Each row comes from the steps of one walk. Every step used is in the known rows, and no mark comes twice. Write the walk behind each row, first mark first.
In the rows, 128 means zero.
Known rows
nobo, zedig, sabo: [141 230 112 107 101 177  84 132 116 164 145 143 111 128 150 115 103 134
 114 152 159  91 145  86 164 139 111 148 165 173 143 124  98]
musul, zedig: [146 128 137 138 118 185 183 131 143 133 101 114 127 127 117  92 114 141
 183 164 140 106 122  86 155 135  88 127 169 112 126  86 139]
sabo, zedig, domot: [145 114 120 129  88 193 148 154 184 160 139 164 120 139 100  92 100 145
 185 193 150 134 148 100 114 167  93 133 184 144 160 110 130]
sivor, relape, tiso, zedig: [111 130 121 157 128 141 170 112 136 143 113 145 112 127 145 136  93 115
 160 161 128 135 156  76 138 144 133 148 114 156 135  86 153]
gabobu, relape, tiso, zedig, sabo: [113 156 140 175 123 159 119 103  79 179 160 117 113  75 153 136  40 128
 114 143 155 125 165 114 191 136 106 144 112 152 131 132 108]
tiso, zedig: [123 138 124 130  99 167 160 161 147 160 143 141 133 122 127 122 104 184
 141 188 131 135 132  65 140 148 129 139 139 158 177 108 138]
gilir, zedig, sabo: [129 199 113  97 100 190  88 128 140 177 151 134 115 108 146  64  99 124
 140 142 130  79 133  78 114 132  83 137 137 159 146 161 108]
tiso, relape, gabobu, zedig: [ 92 174 123 142 134 161 188 155  50 190 144 139 124 149 124 128 182 159
 150 129  72 161 150 111 157 108 112 140 108 137 125 117 100]
gilir, zedig, gabobu: [ 96 133 128 121 114 164 119 161 166 193 135 124 124 112 112  98 145 105
 185 113 111  91 149  89 119 135  70 152 113 126 119 126 123]
tiso, relape, gabobu: [ 91 133 129 156 147 177 166 171 118 210 146 129 115 175 117  86 161 185
 160 143  88 172 157 112 122  92 107 127  95 136 120  91 106]
gilir, zedig, legi: [123 184 124  92 117 175 122 145 136 142 103 163 104  98 130 102 147 130
 158 141 132 106 115  70  96 137 126 121 116 141 143 173 143]
gilir, zedig, tiso, relape: [ 82 182  93 127 133 144 133 126  99 180 112 119 169  67 130  75 130 137
 149 132 116  87 164  58 133 108 123 124 130 142 112 111 125]
musul, zedig, domot: [168  93 114 140 113 211 188 127 170 148  96 131 148 100 116  87 119 163
 176 182 153 116 148  89 156 141  65 144 197 128 156  91 125]
musul, zedig, legi: [161 153 143 129 129 181 192 138 143 117  64 137 111 131 121 120 131 147
 165 169 164 112 106  93 135 111 120 115 158 114 119 116 150]
sabo, zedig: [125 147 140 128  93 166 144 158 160 144 141 147 101 173 104 101  94 132
 194 171 136 126 121  97 113 160 117 117 154 131 132 108 146]
sabo, zedig, tiso: [108 119 124 121 112 143 123 133 136 152 116 136 126 138 112 115  66 137
 173 170 148  97 127 110 120 133 137 125 182 116  98  97 137]
sabo, zedig, gabobu, relape: [101  93 150 158 114 141 162 158 129 181 157 112  95 165  91 126  98  67
 200 115 137 128 161 126 152 160  88 122 112 101  91  96 135]
tiso, zedig, gabobu, relape: [ 97  90 136 160 120 141 180 162 113 196 156 106 127 120 118 146 107 115
 148 130 132 136 168  97 181 149 102 147  99 131 135  93 127]
relape, sivor: [117 103 122 147 133 205 129 153 124 142 135 162 111 152 135  78 114 164
 154 157 138 130 144  84 132 129  81 142 137 106 183  88 125]
gilir, zedig: [111 159 115  99 106 178 114 143 139 156 138 141 121  96 127  74 128 128
 178 140 109 101 130  60 115 159  94 130 125 140 150 143 136]
sabo, zedig, musul: [115 128 146 147 108 142 110 162 138 151 133 120 129 172 108 120 104 107
 185 170 151 129 115 107  70 144 122 140 150 141 124 130 155]
relape, tiso, zedig: [108 138 142 168 122 158 133 130 137 160 132 142 130  82 133 146  77 172
 151 174 138 133 144  91 158 138 119 150 134 147 143 113 132]
sabo, zedig, tiso, relape, gabobu: [ 69 107 115 173 142 143 162 156  83 200 130 124 149 159 109 120 106 157
 177 138 123 147 158 139 121  90 153 120 139 132  54  67 119]
relape, sivor, zedig, legi: [158 137  97 149 126 203 173 144 114 107  69 155  95 166 145 137 116 124
 163 161 167 139 118  78  91 144 146 134 150 131 151 109 153]
zedig, tiso: [114 125 122 103 134 153 106 123 144 169 108 133 122 118 133  96  97 170
 136 173 129  92 132  95 131 107 113 136 165 110 130 109 118]
gabobu, zedig: [136 190 132  91 106 160 146 134 105 141 131 152 103 123 126 121 140 138
 144 165  98 109 116  79 156 150  96 143 149 121 172 147 126]
tiso, relape: [117 196 133 139 123 164 167 158 148 175 131 132 114 156 120  65 146 164
 146 169 113 134 157  67 125 109  98 119 114 140 156 100 120]
musul, zedig, nobo: [161  64 156 128 131 165 179 116 158 127  64 106 116 118 108 112  72 127
 210 175 148  80 116  89 191 106  78 145 179 110 123  84 125]
zedig, tiso, relape: [101 171 115 135 143 139 148 134 127 182 108 124 140 123 127  80 118 170
 124 169 124 109 163  80 141  86 119 124 139 128 125  87 113]
gabobu, zedig, sabo: [154 229 131  92 100 177 122 120  99 162 143 148  93 134 145 112 111 132
 107 169 119  86 119  98 157 128  86 149 159 140 165 165  94]

Which walk is each row?
[128 102 100 157 119 167 174 109 162 156 107 161 132  96 142 129  99 134
 152 175 140 142 181  81 141 148 113 162 140 173 167  89 137] -> sivor, relape, tiso, zedig, domot
[ 53 119  90 147 154 155 132 142  62 212 125 114 169  92 132  97 142 157
 164 105  94 124 166 101 125  89 134 137 113 143  69 101 111] -> gilir, zedig, tiso, relape, gabobu
[ 95 111 145 175 130 143 145 114  82 158 148 123 118  60 136 143  66 135
 149 142 134 148 162  91 192 160 116 136 104 132 133 114 138] -> gabobu, relape, tiso, zedig
[154 163 111  98  99 189 148 130 126 156 132 167 122  97 122 117 149 155
 137 181 111 117 142  84 159 158  74 160 176 136 199 153 104] -> gabobu, zedig, domot
[131 130  96 105  99 204 115 138 168 173 137 155 143  72 122  69 135 147
 169 154 122 107 155  65 121 164  73 148 157 156 177 148 121] -> gilir, zedig, domot
[ 97 143 124 139 128 135 129 145  83 178 146 113 114 107 118 147 140  71
 156  89 140 115 183 102 209 161  95 149 114 125 104  91 116] -> nobo, zedig, gabobu, relape
[113 122 128 144 113 140 123 163 123 167 133 113 163 121 133 144 117 155
 131 187 148 140 126  75 102 132 138 160 137 168 167 130 147] -> tiso, zedig, musul
[ 78 139 145 183 146 124  97 116  75 177 133 113 107  67 121 169 112  64
 166  73 146 116 193 128 222 147  83 163 110 115  76  97 114] -> nobo, zedig, gabobu, relape, tiso
[141 163  93 113  98 186 113 140 138 157 131 162 141  90 127 113 141 152
 141 163 153 118 168  74 167 169 100 159 185 168 175 110 113] -> nobo, zedig, domot
[126 179  85 146 124 140 186 124 122 161  76  91 145 138 135 111 103 130
 147 170 128 118 153  65 115 121 153 128 166 151 102  80 132] -> sivor, zedig, tiso, relape
[110  82 114 114 145 171 165 141 138 175 126 144  81 216 135  96 153 127
 174 134  84 159 140 108 101 118 117 137 100 128 114  87 133] -> sivor, relape, gabobu
[122 109 125 172 111 184 136 127 160 176 127 154 145  55 128 141  86 186
 144 187 150 143 169  97 160 148  99 167 160 161 175 117 114] -> relape, tiso, zedig, domot
[137  79 142 114 110 149 156 144 159 153 109 130 122 114 119 143  66 165
 169 196 137 106 125  71 172 120 120 158 147 153 170 103 122] -> tiso, zedig, nobo
[110 129 133 111 129 175 145 145  69 175 145 149 102 145 127 145 156 155
 159 136  76 147 117 119 150 133 109 154 132 115 131 140 105] -> relape, gabobu, zedig
[116 131  97 211 135 175 214 170 126 174 100 102 133 184 124 117 137  96
 179 128 141 143 182  85 124 116  98 153 128 136 123  42 126] -> tiso, relape, sivor, zedig, gabobu
[110  28 131 212 156 185 205 138  64 152 117 101 132 118 118 112 110  81
 188  88 159 117 179 121 208 126  51 145 133  69 103  38 130] -> musul, zedig, gabobu, relape, sivor
[134  83  94 170 127 185 178 124  63 122 122 118 102 145 148 108  86  88
 181 128 141 151 151  70 146 187 108 131 135 116 145  87 152] -> gabobu, relape, sivor, zedig
[ 84  95 170 197 134 127 132 128 118 178 142 113  86 123  98 145  70  58
 208  97 141 131 174 157 168 148  76 135 106  94  59  99 131] -> sabo, zedig, gabobu, relape, tiso
[101 126 159 156 145 153 112 103 103 154 137 127  77  92 131 101  80 119
 161 123 120 137 159 111 171 145  75 127 102 100 123 130 122] -> gabobu, relape, tiso
[ 89 109 153 186 130 145 138 148 161 198 128 123 127  95 119 168  95 146
 156 143 139 125 165 122 163 116  95 171 119 133 114  93 115] -> relape, tiso, zedig, gabobu
[ 96 116 136 130 144 150 107 150  47 183 137 121 134 143 132 165 170 131
 149 136  91 150 110 133 110 118 112 176 129 127 124 158 116] -> relape, gabobu, zedig, musul
[104 203 129 132 147 160 192 161  45 173 112 159 108 150 125 156 200 158
 135 132  95 165 133 120 136  88 143 129  96 137 121 144 109] -> tiso, relape, gabobu, zedig, legi
[157  53 111 148 130 183 161 127 134 115  73 125 100 152 132 133  59 107
 208 166 150 110 128  73 144 135 105 164 173 126 154  79 133] -> relape, sivor, zedig, nobo
[178 126  89 120  93 200 167 133 190 156  98 127 115 141 129 107 112 141
 169 195 134 141 143  70 101 175 101 148 190 163 169 117 130] -> sivor, zedig, domot
[122 171 113  93 123 140 126 108  76 150 103 145 129  86 133 139 117 144
 123 160 108  82 123  92 167 128 119 151 177 107 133 133 117] -> gabobu, zedig, tiso
[125 179 142 167 113 175 107 117 135 180 142 133 119  91 154 139  49 163
 117 175 154 110 145 111 155 116 108 158 144 170 142 127 102] -> relape, tiso, zedig, sabo
[140  82 158 114 106 146 140 144 171 139 105 138  90 161  92 125  51 113
 221 182 144 100 114 103 142 131 105 136 162 126 129 106 131] -> sabo, zedig, nobo
[ 71 138  75 168 149 171 132 133  49 162 115 141 185  61 143  71 122 136
 150 112 139  93 180  62 146 104 114 137 135 130 126  77 125] -> gilir, zedig, tiso, relape, sivor
[120 143 136 139 140 150 140 101 158 142 102 146  72 152 137  99 112 100
 170 145 113 124 152  93 119 126  95 137 110 122 125 103 144] -> sivor, relape, tiso
[147 142 115 138 112 151 126 141 141 149  90  85 122 169 137 134 116 100
 170 178 139 137 110  77  58 154 130 154 158 158 133 136 157] -> sivor, zedig, musul
[179 200 108 115  93 188 137 122 165 159 113 106  86 179 152 108  77 119
 144 181 142 108 120  85  99 147 114 139 170 168 136 129 116] -> sivor, zedig, sabo
[149 132 153  80 117 141 141 120 115 137  98 142  90 112 112 146 105 121
 175 174 102  82 111  86 189 123  86 162 160 120 166 148 106] -> gabobu, zedig, nobo
[149 201  84 190 121 201 184 139  96 157 118 116 126 181 159  82  96 119
 137 156 157 127 168  76 116 118 109 137 148 170 148  84 109] -> tiso, relape, sivor, zedig, sabo
[ 98 118 124 172 140 117 135 118 115 148 103 117 141 125 148 162 106  88
 150 154 143 142 148  88  99 124 140 169 113 169 127 108 166] -> sivor, relape, tiso, zedig, musul
[130  89 104 182 127 191 168 158 144 160 104 117 110 176 130 139 112  97
 188 133 146 127 154  99 116 142  91 167 151 116 127  64 130] -> relape, sivor, zedig, gabobu
